(in the rows, 128 means zero)
Known rows, with every step that occurs
d/u/m/y/w: [188 167 203 147 105 193  84 121 158 169 167  84 179 130 105 122 116 129
  82  95 180 163]
x/q/w: [117 157 122 109 151  64 137 159 128  93 174 127 105 112 107 133 169  98
 163 193 146 117]
u/m/y/w/q: [188 115 157 130 154 170  88 102  72 131 182 133 167 144 127 112 154 142
  75  78 153 141]
n/q/c: [ 56 117 116  83 138  92 127 151 150  76 140 112 101 109 109 166 132 123
 140 176  84 107]
m/q/k: [115 185 105  76 226  69 135 164 141  93 170 125  93  88 129 142 176 126
 137 145 131  91]
u/m/y/n/q: [161 110 140  96 144 160 112 116 101 123 145 139 144 107 123 119 132 147
  81 104 139 123]
u/m: [110 176 156 142 162 114  98 130 140 146 163  98 153 119  99 111 123 117
 116 164 149 106]
c/q/w/y/m: [107  90 132  90 151 149 155 213  90  87 122 119 143 113 134 182 143 108
 120  84 134 123]
m/y/w/q/c: [144  88 118  88 140 138  98 120  95  88 171 131 133 139 162 161 151 149
 102  90 121 131]
x/q: [ 96 154 121 113 166  63 112 156 138 108 173 105  98  95 107 120 156 104
 146 178 131  90]
m/y/w/q: [168  95 137 108 172 140  91 121  91 106 180 138 141 136 155 120 155 135
  94  80 154 138]
u/m/q: [156 194 121 117 180 110 100 142 113 147 167 125 129  98 123 103 128 130
  95 140 132  90]
d/u/m: [126 195 185 159 122 142  88 127 201 179 151  79 159 114  64 129 110 120
 115 154 172 116]
c/q: [ 59 146 135  90 186  79 122 157 151 106 144  96 113 101 123 136 126  98
 119 152 107 134]
w/y/m/q: [164 113 102  98 182 147 113 210  78 114 141 140 124  86 161 149 131 137
  95  59 147  47]
y/w/q/n: [125  81 114  97 140 102  97 123 115 111 162 151 141 127 136 146 139 134
 103 119 162 114]
w/y: [121 119 127 127 172  95  90 173 119 109 149 116 137 117 131 135 139 109
 137 116 165  90]
w/q/n: [ 97 103 105 102 160  93  99 115 147 105 157 142 132 118 128 144 141 129
 132 137 156  83]
q/w: [112 156 135 113 164  87 127 154 151 104 163 118 134 126 121 131 140 105
 154 178 168 130]
n/q/x: [ 54 104 125 104 193  92 114 168 142 102 144 135 132 120  99 138 125 106
 143 179 155  80]
w/q: [107 125 117 118 189  90  95 127 132 114 165 131 121 117 116 130 147 124
 128 137 144  92]
d/u: [111 175 163 134 140 113  91 143 217 153 151  83 133 106  91 138 112 111
 132 157 168 115]
d/u/m/y: [164 190 196 150 120 183  87 115 192 164 159  76 169 121 100 118 117 125
 107 116 173 134]
w/y/n/q: [136  57  97  90 156  98 110 171  84 106 121 163 117  99 120 156 140 136
 104  96 149  88]
d/u/m/y/w/q: [206 135 187 147 114 197  76  98 128 164 168 114 174 138  97 130 142 145
  70  71 176 152]

Rows
[128  65 134 102 133 160 152 205  82  73 125 145 136 115 111 177 155 119
 128 102 145 100] => n/q/w/y/m
[ 32 128 122  91 212  81 118 174 149 111 137 109 138 118 119 146 114  95
 132 162 140  98] => c/q/x
[118  99 136 120 161 153 108 202 108 115 139 109 149 105 134 155 126 125
 115  83 161  62] => w/y/m
[252 146 111 124 112 146 107 160 102 176 126 169 150 106 114 161 131 156
  85  71 212 102] => d/u/m/q/w/y/n
[141  76 126 109 196 141  84 137  86 111 173 152 165 152 153 135 143 132
 104  88 196 103] => m/y/w/q/x
[103 125 133  99 153  93 143 156 134  77 148 138 115 119 100 139 154 104
 148 183 132 142] => n/q/w
[128  96 104  80 146  92 141 151 118 100 134 163 116 107 115 154 141 130
 122 161 156 128] => y/n/q/w
[147  91  98 106 166  93  92 168 102 130 133 144 135 105 145 146 127 136
 108  90 185  74] => w/y/n
[200 129 164 111  92 192 125 117 150 141 131 136 155 121  91 152 133 147
  95 113 176 161] => d/u/m/y/n/q/w
[107  97 106  96 141  98  99 131 102 108 162 137 125 132 127 168 145 142
 110 128 116 113] => y/w/q/c
[144 108 141  84 196 129 119 127 102  75 185 130 133 132 132 150 202 136
 116  83 149 142] => m/y/w/q/k
[133 152 111  89 189 138 121 190 121 124 154 124 115  77 151 131 113 137
 101 108 133  59] => y/m/q
[163  90 116  70 148 132 140 142 113  80 142 160 123 116 149 144 147 134
 117 121 157 146] => m/y/n/q/w
[169  93  96 103 152  94 112 172  93 116 135 165 144 122 144 160 145 131
 126 104 204 105] => q/w/y/n
[147 115 115 118 141  73 126 184  85  81 161 144 115 118 113 149 188 100
 161 145 164 105] => x/q/w/y
[ 83 120  96  98 161  88 101 125 136  99 155 127 112 123 123 169 143 138
 138 149 114  84] => w/q/c
[106  94 105  81 163  90 115 147 128 116 133 147 109  92 118 138 126 134
 106 143 133 101] => y/n/q
[141  98 124 112 131 131 145 209  75  86 151 137 130 105 120 169 173 114
 142 111 160  78] => x/q/w/y/m
[135 101 123 115 170 100  91 132  98 123 170 144 133 127 121 132 149 130
 100 117 150 119] => y/w/q
[ 51 127 123  74 157  84 125 149 168  95 135 103 121 100 135 148 120 104
 126 149 114 127] => c/q/n
[157 153 108  88 171 142 150 193 114 105 155 143 125  95 152 146 131 130
 117 122 154  89] => y/m/q/w
